What can hang from each mark:
tebe: delu mase mone
pida: delu kitiv mone
delu: tebe
zofara: pulof
nogim: vutip
vutip: nogim
kitiv: pida
mase: tebe
mone: pida pulof tebe
pulof: mone vutip zofara

Every row comes from one small tree of marks. Brackets hold a mark, then the marks that hang from it, in alphabetical order. Every link used is in the known rows. Which tree was each row made from?
Known rows:
{pida {delu tebe}}: [  3  12   5   6   1   5  12   2  -6   8   0  -1 -14 -10   6  -6 -12  -1
   6  -5   6  -1  -9  -1   3   5 -11  -4  -5   7   0   3 -13  13  -1   1
   3   8  -7  -8  -3   3   1   8   9   4   0  -2   4  -2   3   0  -3   1
  -9   4  -6  -5   0 -15  -2]
{mone pulof tebe}: [  7  -6   3  -8  -4  -4   9   2   0   4   5   3  -9  -6   8  -6   2 -17
   1 -12   5  -5  -3  -3  -7   5   3   2 -10  -3 -14   0 -14   1  -6  -3
  -9  -1  -5   1  -3 -13  -2  -4 -15  -9  -1  -2   7   7 -13 -19  -3   6
   2   4  -2   1 -11  -9  -9]
{mone {pulof zofara} {tebe delu}}: [ 21   5   1  -5  -8   2  22  13   0  -6  10   1 -21   4   6 -20   4 -12
  -2 -12  16   1   6  -6  -1   3   2 -14  -6  10 -14  -3 -26   6  -9  -6
   8  -8  -5 -13  -5 -16  -2   4 -16  -1  14  -2   9   4 -19 -14  -8   7
  -2  -7   1   0 -15  -7   2]
{kitiv {pida {mone pulof tebe}}}: [  5 -20   9 -11   3  -3   4  -5  -2  11   9  14 -17 -10  18  -8   0  -6
   0 -25  14   5 -12  -2  -8  11  -1  13  -8  -1  -3  13 -14  -8   3  -4
 -10  -4 -12   4  -3  -7  -5  -5 -18  -6  -3  -2  12  -1  -2 -25   2   6
  -2   5   6   8  -8 -25 -15]
{tebe mase {mone pida {pulof vutip zofara}}}: [ 17  -4   9 -10   4  15  18  -7   2 -22  -3   3 -18   0   1 -31   0  -4
   1  -7  19  -3 -10   7   6 -15 -13  -3   2  20 -17  -8 -12  -1   3 -12
   6 -19 -18  17 -10  -5  -3  -9 -19   1  26   1  -1 -17 -16 -18 -26  -3
 -15 -13  20  15 -25   3   6]
{zofara {pulof mone {vutip nogim}}}: [ -1  12  13   0   0  -4  -5  -8 -26 -21   7  -6  -1  -9   0 -11 -18  -1
  -9  -2   3 -10   7  -6  -2 -17   1   3 -10   9  -1 -23  10   9  17  -1
  11   8 -13 -11 -13  -9   2 -14  -2  -4   7  17 -14 -15 -15 -12  -7  14
   2 -14   1 -11 -15 -11 -12]
{pulof {mone {pida kitiv} tebe} vutip zofara}: [  5   7  18  -2  -8  -4  18  12 -20 -15 -12  -2 -14 -12 -10 -18   0   2
   3  -9  17  -8 -13   5  -9  -2   1   6 -11  20  -4  -1 -19  20   6   2
  14   3 -13  -8  -6 -15   5 -14 -22  11  23   2  -4 -22 -32 -20  -9  19
   4 -16   9  12 -19 -18  -6]
{tebe delu mase {mone pida}}: [  2  -8  -7  -2   7  16  22   0   8 -15   4   5 -10   6   7 -15   7   4
  -5 -14   8   3   1  -4  20 -11 -14  -5  10  13  -5  13 -17   1   1  -4
  12  -9 -14  16 -10   5   8   8 -13  -2  18  -6  -7 -10  -7  -3 -17 -22
 -14 -12  12  12 -17   0  13]
{tebe mase mone}: [ -3   2  -1  -4   3  10   9  -4   7  -5  -4   5  -4   5  -3 -11   2   7
  -6   1   3  -5   1   1  14 -20 -13   1   6   9  -4   6  -8  -2  -2 -10
   3 -10  -2  18  -2   7   1   0  -4   5  10  -2  -7 -11   2   1  -9 -10
 -15 -13  11   6 -13   4   7]
{zofara {pulof {mone pida} vutip}}: [  0   2  14  -4   4   0   8   2 -20 -23   3  -8  -5 -12   2 -10 -11  -9
   0 -11  15  -3  -8  -3  -2  -1  -4   5  -1   5   1 -10   4  10  20  10
  13   6 -21  -3 -11  -2   3 -12  -8 -12  12  12  -8  -8 -11 -17 -14   8
   0  -8   8   6 -10 -12  -8]
{pulof mone}: [ -5   4   9   0  -5   3   2   1 -11  -2  -3   1  -3  -7  -4   0  -8   5
   1  -2   2  -2   2   3   1  -7  -1   3 -10   3   1  -2   1   7   4   3
   4   8  -5  -1   3  -7  -3  -5  -3   0  11   6  -1  -9  -5  -5  -5   2
   0  -8   2   1   0  -8  -6]
{mone {pida delu} {pulof {vutip nogim} zofara}}: [ 25   3  16  -1   0   8   6  -4  -5 -14   7  -6 -19  -8  14 -29  -8 -10
   4 -13   8   3 -17   0  -4   3  -1  -1 -11  19 -13 -21 -13   9   6  -8
   3  -4 -17 -10 -14 -16  11  -2  -8  -4  19   4   1 -16 -23 -19 -16  10
   0  11  11   3 -13  -9  -6]
{zofara {pulof vutip}}: [  9   9   5  -5   4  -1   0  -4  -9 -14   5  -4  -1  -1   1  -9  -6 -10
  -9   1  12  -9  -1  -1  -7  -3  -1  -2   6   0   5 -11   5   2  15   0
   7  -2  -9  -4  -6   5  -1  -7   4  -5   1   5  -5   1  -3  -5  -4   6
  -7  -8   0  -5  -9  -1   0]
{tebe delu {mone pida {pulof zofara}}}: [ 20  -1  -1   0   3  15  26  11   6 -22   7   2 -13   2   9 -27   4  -8
   1 -20  13   2   2  -3  10 -17 -12  -5  -2  18 -16   3 -24  -3   2  -4
   8 -19 -19  -1  -3  -6  -2   7 -14 -10  25  -1   3  -8  -9 -15 -17  -6
  -9  -5  15  16 -21  -3   4]
{kitiv {pida delu mone}}: [  8 -12  11  -1   9   7   2 -11  -2   9   4  10 -13 -11  16  -5  -6  11
  -1 -20  12   7 -19   2  -1  12  -6  13  -1   5  13  14  -7   2   6   0
  -3   1  -7   0   1   6   5   5   7   1   4  -5   7 -13  12  -4   3  -4
 -11   5   9   7   6 -22  -4]
{zofara {pulof mone vutip}}: [  2  11  13  -3  -1  -2   2  -3 -22 -19   0  -5  -5  -8  -1  -9 -16  -3
  -6   2  16 -13  -1  -1  -7  -8  -4  -2  -1   5   4 -15   6  11  16   5
  11   6 -11  -7  -3  -2  -2 -12   2  -6   9  12  -7  -8  -9  -9 -11  11
  -4 -16   4  -2  -8  -8  -6]
{delu {tebe mase mone}}: [ -6   9  -5   1   4   9  18  -5  -3   2   1   4 -13  -2  -3 -13  -5   5
   1  -1   5  -6  -1  -2  17 -19 -17  -2   4  12  -5  10 -12   1  -3  -8
   8  -3  -9  15  -3   7  -7   2  -3   9   2  -4  -4  -6   5   0 -12  -9
 -22 -15   2   2 -13  -4   4]
{mone {tebe delu}}: [  4   0  -5   2  -4  -5  16   7   1  -3   8   1  -8   4   3  -1   9  -7
  -7  -9   8   0   6 -10   1   5   6  -9   2   2   0   5 -17   9  -5   0
   9   2  -3  -8  -6  -5   6   5 -11  -1   5  -5   3   5 -12  -3  -1   0
   0  -5  -6  -1 -14  -7   6]
{mase {tebe delu {mone pulof}}}: [ 20   1 -10  -4   7   3  10  -2  11   1   5   5 -15   4  12  -8   6  -5
  -7 -12   2 -12  13 -10   6 -14  -8  -1  -7  10 -12  -3 -23  -1  -1  -6
  10 -22 -17   4  -2   1  -8  10 -16 -22  14  -5   7   2 -11  -7  -9  -3
 -15 -10  16  -1 -15  -5   2]
{nogim vutip}: [ -2   1   3  -8   0  -1  -2 -14   0  -1 -12   1   5   3   0  -2  -3  -6
  -2  -2  -3  11  -4   3  -6   0  -3  12   4  -1  -2 -10   6   4   4  -1
   1  -2   2   0  -4   4   5   1   2  -2  -7   2   1   6   0   7  -5  -2
   0   3   4   4   6  -2  12]
{delu tebe}: [ -3   9   0   5   1  -4   9   2  -6   8   1  -1 -11  -4   3  -3  -7  -2
   6  -4   2  -1   0  -3   1  -3  -9  -4  -4   7   0   4  -4   3   2   3
   3   6  -7  -1  -2   2  -6   1   1   6  -5  -1   2   1   5   2  -2   2
  -2  -2 -10  -3  -1  -7  -4]
{zofara {pulof {mone pida {tebe mase}} vutip}}: [ -5   0  12 -11  -1   0  16   5 -18 -18   6  -1 -14 -10  -1 -15  -9 -10
  -4 -12  23  -8  -7  -3   0   5  -3   4   0   4  -2   1  -5  16  11   3
  14   9 -18   8 -18 -10   6 -17 -16  -7  13   4 -10 -11 -24 -22 -18   5
  -5 -20   5   4 -20 -20  -2]
{mase {tebe delu mone}}: [ 14   3 -11   3   4   0   9   0  10  -3   2   3  -5   7   5   0   9   5
  -8  -6  -3  -8  15  -9  10 -14  -6  -4  -2  11  -2   2 -17   4   0   3
  18 -18  -9   3  -2   9  -5  10  -9 -11  14  -9   4  -1  -7   5  -5  -4
 -11 -18   8   2 -10  -4   7]
{pida kitiv {mone pulof {tebe delu}}}: [ 20  -5  -3  -4   2   1  15  14  -5   4  -7  13 -22 -10  12 -16   6 -10
  -5 -21  20 -15 -11  -1 -13  -5  -8   0 -11   4  -1  15 -33   4   0  -8
 -12   1  -8  -2  -2  -1   9  10 -19  -7  10  -6   9  -7 -21 -17   3   9
 -14  -2  12   7 -18 -18  -4]
{mase {tebe delu {mone pida}}}: [ 10  -6 -11   1  10   3  14   8  11  -8   6   4  -6   2   8  -3  12   2
  -4 -17   0  -2   8 -13  13  -6  -7   3  -2  13  -4   8 -16   3   4   8
  20 -15 -19   7  -8   4   1  12 -17 -19  15 -11   3  -3 -10  -2  -6  -6
  -7 -10  13  10 -11 -10   4]

Write each row's tree:
[ 18   6  14  -3 -11  -7   2  -5 -10  -8   8  -3 -16  -2   0 -24  -3 -13
  -5  -1   5  -3   1  -5  -9  -5   7  -4 -12  12 -16 -24 -12   5  -1 -10
   6  -6  -9  -9 -16 -22  -1 -13 -20   6  10   2   2  -8 -24 -22  -6  19
   7  -2   4  -8 -22  -8 -10]
{mone {pulof {vutip nogim} zofara} tebe}
[  0  -8   5  -6  -2   0   5   2  -1   9  -1  13 -15  -9  -1  -2   2  -2
  -4  -5  13  -7  -9   0  -2   2  -3   3   1   0   1  17 -14   4  -4  -8
  -3   5   0  18  -7  -1   7  -5 -10   5   3  -7   2 -10  -5  -8   3   2
 -10  -9  10   8  -6 -11  -4]
{pida {mone {tebe mase}}}
[ 12  -7   5  -5  -1   7  13   9   3  -7   7  -1 -13  -5  11 -17  -1 -11
  11 -15   9   4  -5   2  -2   3  -5   1  -8   9 -17   1 -11  -3   1  -2
  -2 -10 -10   0  -2 -11  -2   2 -12  -7  12   4   3  -2 -11 -18 -12   6
   3   3   8   9  -6  -3  -6]
{mone pida {pulof zofara}}
[  1  -1  -4  -5  -6   5  17   1   2   1   6   6 -16   6   2  -8   6  -1
  -7  -6  12  -1   5  -7   6   5   1 -12   7   6  -2   9 -19  10  -9  -5
   8   5  -1   3 -11  -6   8   3 -12   5   6  -8  -1   1 -14  -2  -9 -10
  -7 -13  -2  -2 -16  -7  14]
{mone {tebe delu mase}}
[  1 -10  -4  -4   1   5  21   7   0  -6   8   5 -17   3   7 -11   9  -5
  -2 -15  15   4  -3  -8  10  12  -1  -6   5   9  -2  16 -21   9  -5   0
   9   3 -11  10 -17  -9  12   2 -20  -1   6 -10  -1  -2 -16 -10 -11 -13
  -6  -6   0   5 -16 -11  10]
{mone pida {tebe delu mase}}
[  2   6  -3  -4   5  10  17  -6  -1   4   2   8 -20  -3   7 -20  -9  -6
   5 -11  13 -10  -4   1  13 -21 -21  -2  -4  11 -16   6 -16  -2  -3 -12
  -2  -8 -14  15  -3   0  -8   3  -9   0   5  -3   0  -5   0  -8 -17  -8
 -23 -11   4   2 -17  -7  -1]
{delu {tebe mase {mone pulof}}}
[ 12  -7   3  -2   5   5   2  10  -4   5 -14  13 -13 -12  12 -14  -2  -1
   3 -14  13 -13 -16   9 -14 -10 -11  11 -13   4  -3  11 -15  -4   4  -9
 -20  -2  -7   5   5   1   7   8  -9  -6   2  -3   4 -15 -11 -14   0  10
 -13   6  20  12  -4 -10 -11]
{pida kitiv {mone pulof}}
[  6  13  19   2 -11  -2  -4  -7 -23 -16  -2  -6  -5  -5  -6 -20 -12  13
  -2   6   1  -1   9   1   0 -14   4  -2 -11  19  -4 -27   3  13   8  -4
  18   4  -2 -14  -8 -17  -1 -14  -8  13  20  15  -7 -22 -17 -10  -7  18
   2 -19   5  -8 -10  -6  -8]
{pulof mone {vutip nogim} zofara}
[ 10  -3  -2  -3  -1   6  15   8  -6   6 -11  17 -23  -4   4 -14   7   6
  -7 -13  22 -15  -8   2  -1  -6  -9  -5   0  10   6  23 -30  13  -4 -11
  -1   6  -3   8  -7   2  18   6 -16   9  11 -12  -1 -16 -18  -4   1   0
 -21 -15  14   6 -16 -15   6]
{pida kitiv {mone {tebe delu mase}}}
[ -2  -3  11   6   1  -2  -3  -2 -25 -15 -10   0  -5 -10  -1 -17  -7  10
   4  -8   1  -5 -10   3  -2 -12   0  13 -20  19   1  -7  -1  17  16  -2
   4  11 -20  -5 -14 -12  13 -11 -16   0  18   5 -12 -32 -26 -15  -9   9
   4  -2  11   2 -16 -18  -9]
{pulof {mone {pida kitiv}} {vutip nogim}}
[  5   4  18   0  -4   4  12   2 -16 -21  -3  -7 -10  -8  -8 -14  -6   5
   5  -5  12   5  -4   2  -3  -2   2  -1  -5  18  -3 -14  -1  12  10   4
  18  -1 -11  -4  -4  -9   0 -13  -9   7  26  11  -1 -20 -16 -13 -16  11
   4 -16   8   9  -7  -7  -4]
{pulof {mone pida} vutip zofara}
[  9  10   2   5   2   7  31  17  -3  -5  -3   6 -22 -11   8 -29  -3  -3
  12 -22  14  -7  -7   7   6 -21 -25   4 -16  25 -18  12 -28   1   1  -4
  -1 -14 -24   0   1   0  -5   6 -13   2  16  -1  -1 -13 -13 -18 -15   9
 -11  -6   9  16 -22 -14  -7]
{delu {tebe {mone {pida kitiv} {pulof zofara}}}}
[ 21  16   4   3   8   9  18  -4 -10   1 -18   0 -22 -11   7 -31 -11  -6
   3 -12  15 -20 -23   5  -2 -18 -21   3  -9  20  -8  -7 -29  13   6 -14
  -6  -6 -21  -2  -1   9   0   7  -2  -1  12  -3   4 -15 -14 -10 -16   5
 -28   3   6   4 -22 -17  -1]
{pida {delu {tebe {mone {pulof vutip}}}} kitiv}
[ 15  -5   1  -1  10  16  17   7   4  -7  -9   9 -15 -14  16 -20  -1  -7
   4 -22  11 -10 -24   7   3  -7 -18  16 -11  14 -12  14 -28   8   3  -4
 -14 -11 -22   4   0   2  10  10  -9 -17  15  -2   3 -14 -16 -18 -15  -3
 -15  14  18  18 -18 -16  -2]
{tebe {mone {pida delu kitiv} pulof}}
[  4  -2   2   1   2  -5   5  14  -9   9 -12  13  -8 -13  -2  -2   7   0
  -3  -9  14 -13 -12   3  -9  -4  -4   8  -9   2   5  21 -20   5  -2  -4
 -10   6  -1   2   1   1  12   1 -12   7   1  -7   3 -12 -12 -10  12  16
  -6  -2  13  10 -11 -17  -9]
{pida kitiv {mone tebe}}
[  9 -14  -2  -8   0   9  22   5   3  -4   9   8 -23   1  16 -19   4 -16
   2 -21  15   2  -9  -6   3  11  -4  -5  -2   8 -15  11 -27   4  -5  -4
  -1   0 -18  12 -18 -14  10   2 -26 -13   8 -10   4  -1 -23 -20 -15 -10
  -7   2   6   7 -21 -13  11]
{mone pida pulof {tebe delu mase}}
[ -7  12   8  -6  -7  -6  11   8 -16  -6  10   0  -3 -12  -4   1  -7  -9
  -8  -8  10  -9   7  -7  -2   0  -1   3  -8  -2  -5   5  -6  11   3   7
   8   8  -7  -8  -3  -7  -1 -10  -7 -10   3  10  -6   3 -12 -17  -3  12
   3 -14  -2  -4 -11 -14 -11]
{zofara {pulof {mone tebe}}}
[  4   4  18   2  -5  -1   1  -1 -21 -23   1  -7  -8  -9  -4 -21  -9   9
   3  -4   3   4   1  -2   2  -8   5   3 -15  19  -8 -20   0  11  11   1
  19   4 -15  -8 -13 -17   4 -13 -14  10  23  12  -7 -25 -21 -16  -9  13
  11 -10   8   1 -12 -11 -10]
{pulof {mone pida} {vutip nogim} zofara}
[  8  -2   2   1   5   8  12  11   0  -1 -12   3  -8 -11  11 -11   0  -1
   8 -14   7  -3 -23   6  -3   8 -10  10  -8  11   2  18 -18  12   2   2
  -8   5 -10  -4  -3   2  19   9   0  -4   7  -6  -3 -12 -13  -5  -6  -1
  -7  13  10   9  -4 -16   1]
{mone {pida delu kitiv}}
[ 25  22  10   0   2  14  23  -5  -7  -7  -4  -4 -24  -7   5 -32 -14  -6
   2  -9  16 -12 -14   1   2 -16 -16  -9  -1  22 -12 -17 -26  11   2 -10
  12 -15 -18  -6  -2   1  -9   2   2   4  19   2   7 -12  -6 -10 -19   6
 -20  -6   7   4 -19  -6  -3]
{pida {delu {tebe {mone {pulof vutip zofara}}}}}
[ 13   9  10   3  -8  -3  -4 -12 -14 -12   1  -6  -4   4  -6 -19  -3   6
  -4  10  -1   0   4  -1  -1 -11   7  -6  -2  14  -5 -25   1   4   7  -9
  15  -4  -2  -9 -11  -9   2  -8  -3  16  14   6  -5 -13 -14  -4  -4  14
   6  -7   3 -10 -12   3  -2]
{pulof {vutip nogim} zofara}
[  2   4  11  -2   3  -2   9   7 -22 -21  -8   1  -5 -15   2 -13  -9  -4
   0 -12  18 -13 -11   5  -8  -9 -11  11  -7  10   2  -1  -3  14  23   4
   3   7 -24  -4  -6  -1   6  -9 -10  -9  15   7 -13 -16 -21 -18 -14  10
  -7 -11  10   7 -15 -19  -6]
{zofara {pulof {mone {pida kitiv}} vutip}}
[ 19   0   9  -3  -1   9   6   8  -1   0   0   7 -17 -11   6 -16  -4  -6
   0 -10  14  -5  -5   4  -8  -6  -5   0  -9   6  -6   1 -10  -6   1  -8
  -7  -7  -2   1   4  -5  -2   0  -5   3  11   5   8 -10  -5 -12   0  11
  -8  -5  18  10   3  -4 -12]
{pida {mone {pulof zofara}}}
[ 21   3   9  -7  -4   5   4  -5  -5 -11  -4  -4 -15   2   0 -21  -5  -7
   1  -1  13  -5  -8   4 -12  -6  -1 -11  -1  12  -8 -22  -6   0   4  -9
   3 -12  -7  -5  -1  -9  -7  -6  -4   4  16   5   2  -7 -14 -10 -12  10
  -7  -5   7  -2  -8   4   1]
{mone {pulof vutip zofara}}
[ -1  -2   4   5   5   2  14  -9  -7  13   9   0 -17  -4  15  -9 -11   7
   9 -17   6   8 -13  -3   9  14 -11   3  -2  11   5   8 -10   9  -1   3
   5   6 -14  -6  -5   3  -5   5  10   6  -6  -5   4   0  12  -2  -4  -7
  -9   7 -14  -8   1 -22   0]
{kitiv {pida {delu tebe}}}
[  9   3  -1   3  10  11  17   7   4  -9 -10   6  -4 -12   5 -11   1   2
   3 -15   7  -7 -17  10   8  -6 -18  15  -6  17  -2  18 -23   9   4   0
  -3  -5 -15   2  -1   8  14  10  -3  -5  13  -6  -5 -14  -9  -8  -8  -4
 -12  10  14  16 -13 -12   0]
{tebe {mone {pida delu kitiv}}}
[ 18  -8  11  -4   7   6  -5  -7  -6  -3  -9   2 -13 -10   8 -15  -8  -7
  -1  -6  15  -9 -17   1 -16  -6  -4   2  -2   2   0 -12  -3  -5  11 -10
  -9  -1 -10   8  -3   1   0  -1  -8  -4   9   3  11 -15  -8 -14  -4   7
 -11   1  15   7  -7  -7  -7]
{pida {mone {pulof vutip}}}
[ 14  -4  -4  -6  -3   0  19   6   2   1   7   3 -16   4  12  -9   3 -16
  -4 -16  11  -4   2  -9  -2   5   1  -9  -3   0 -12  -1 -23   4  -7  -3
  -2  -2 -10  -6  -6 -11   1   3 -17 -10   3  -3   7   5 -18 -15  -5  -2
  -4   5  -2  -2 -16  -8   4]
{mone pulof {tebe delu}}
[  2  -2  11   2   2   0   5   6 -19 -15 -17  -3  -6 -11  -2 -15  -3   5
   4  -9  12  -6 -16   9  -5  -4  -4   9 -10  15   2  -3  -7  16  15   3
   3   9 -17   1  -6  -6   7  -9 -14   0  18   3  -7 -24 -24 -12 -10   7
  -2  -3  11   9 -14 -13  -2]
{pulof {mone {pida kitiv}} vutip}
[ 21  -4   4  -5   0  -1  12  -1  -4  -8   1  -5 -17   4  11 -18   1 -15
  -7 -10  14  -6  -7  -9  -9   4   5 -12   4   4  -6 -15 -19   9   3  -7
   4  -2 -11  -4 -10 -10   1  -2 -18  -8   8  -4   8  -1 -20 -15 -10   4
  -7  -1   2   0 -23  -7   6]
{mone {pulof vutip} {tebe delu}}
[ 14  -8   5  -3   7  12  10   3   6  -2   2   0 -11 -12  20 -13  -4 -15
   9 -23   8   3 -19   1  -3  16  -8   7  -7   4 -11   4 -15   5   0  -1
 -10   1 -17  -1  -7  -8   9   5  -5 -18   7   0   6  -2 -10 -17 -11  -4
  -2  20   8  11  -2 -11  -2]
{mone {pida delu} pulof}
[ -8   3  -5   9   9  -1  21  14  -5  -2  -8   5  -8 -11   2 -13   1   2
   9 -16   6  -6 -10   5   9 -18 -20  11 -10  17  -5  21 -19   4   7   1
   0  -6 -19   4  -2  10   2   7 -10   2   5  -6  -3 -10  -4  -9  -8  -1
 -13  -4   5  13 -17 -17  -4]
{delu {tebe {mone {pida kitiv}}}}
[ 13   7   8  -5   0  20  28   7  -1   5   5   5 -35 -12  15 -32 -12 -10
  15 -20  20   2 -18   6   3   6 -18  -5  -8  20 -16   5 -24  10  -6  -5
   2  -1 -20   4 -11 -11   4   6  -5   4  14  -2   1  -7 -11 -11 -23  -3
 -18   1   6   6  -4 -15   0]
{mone {pida {delu {tebe mase}}} {pulof zofara}}
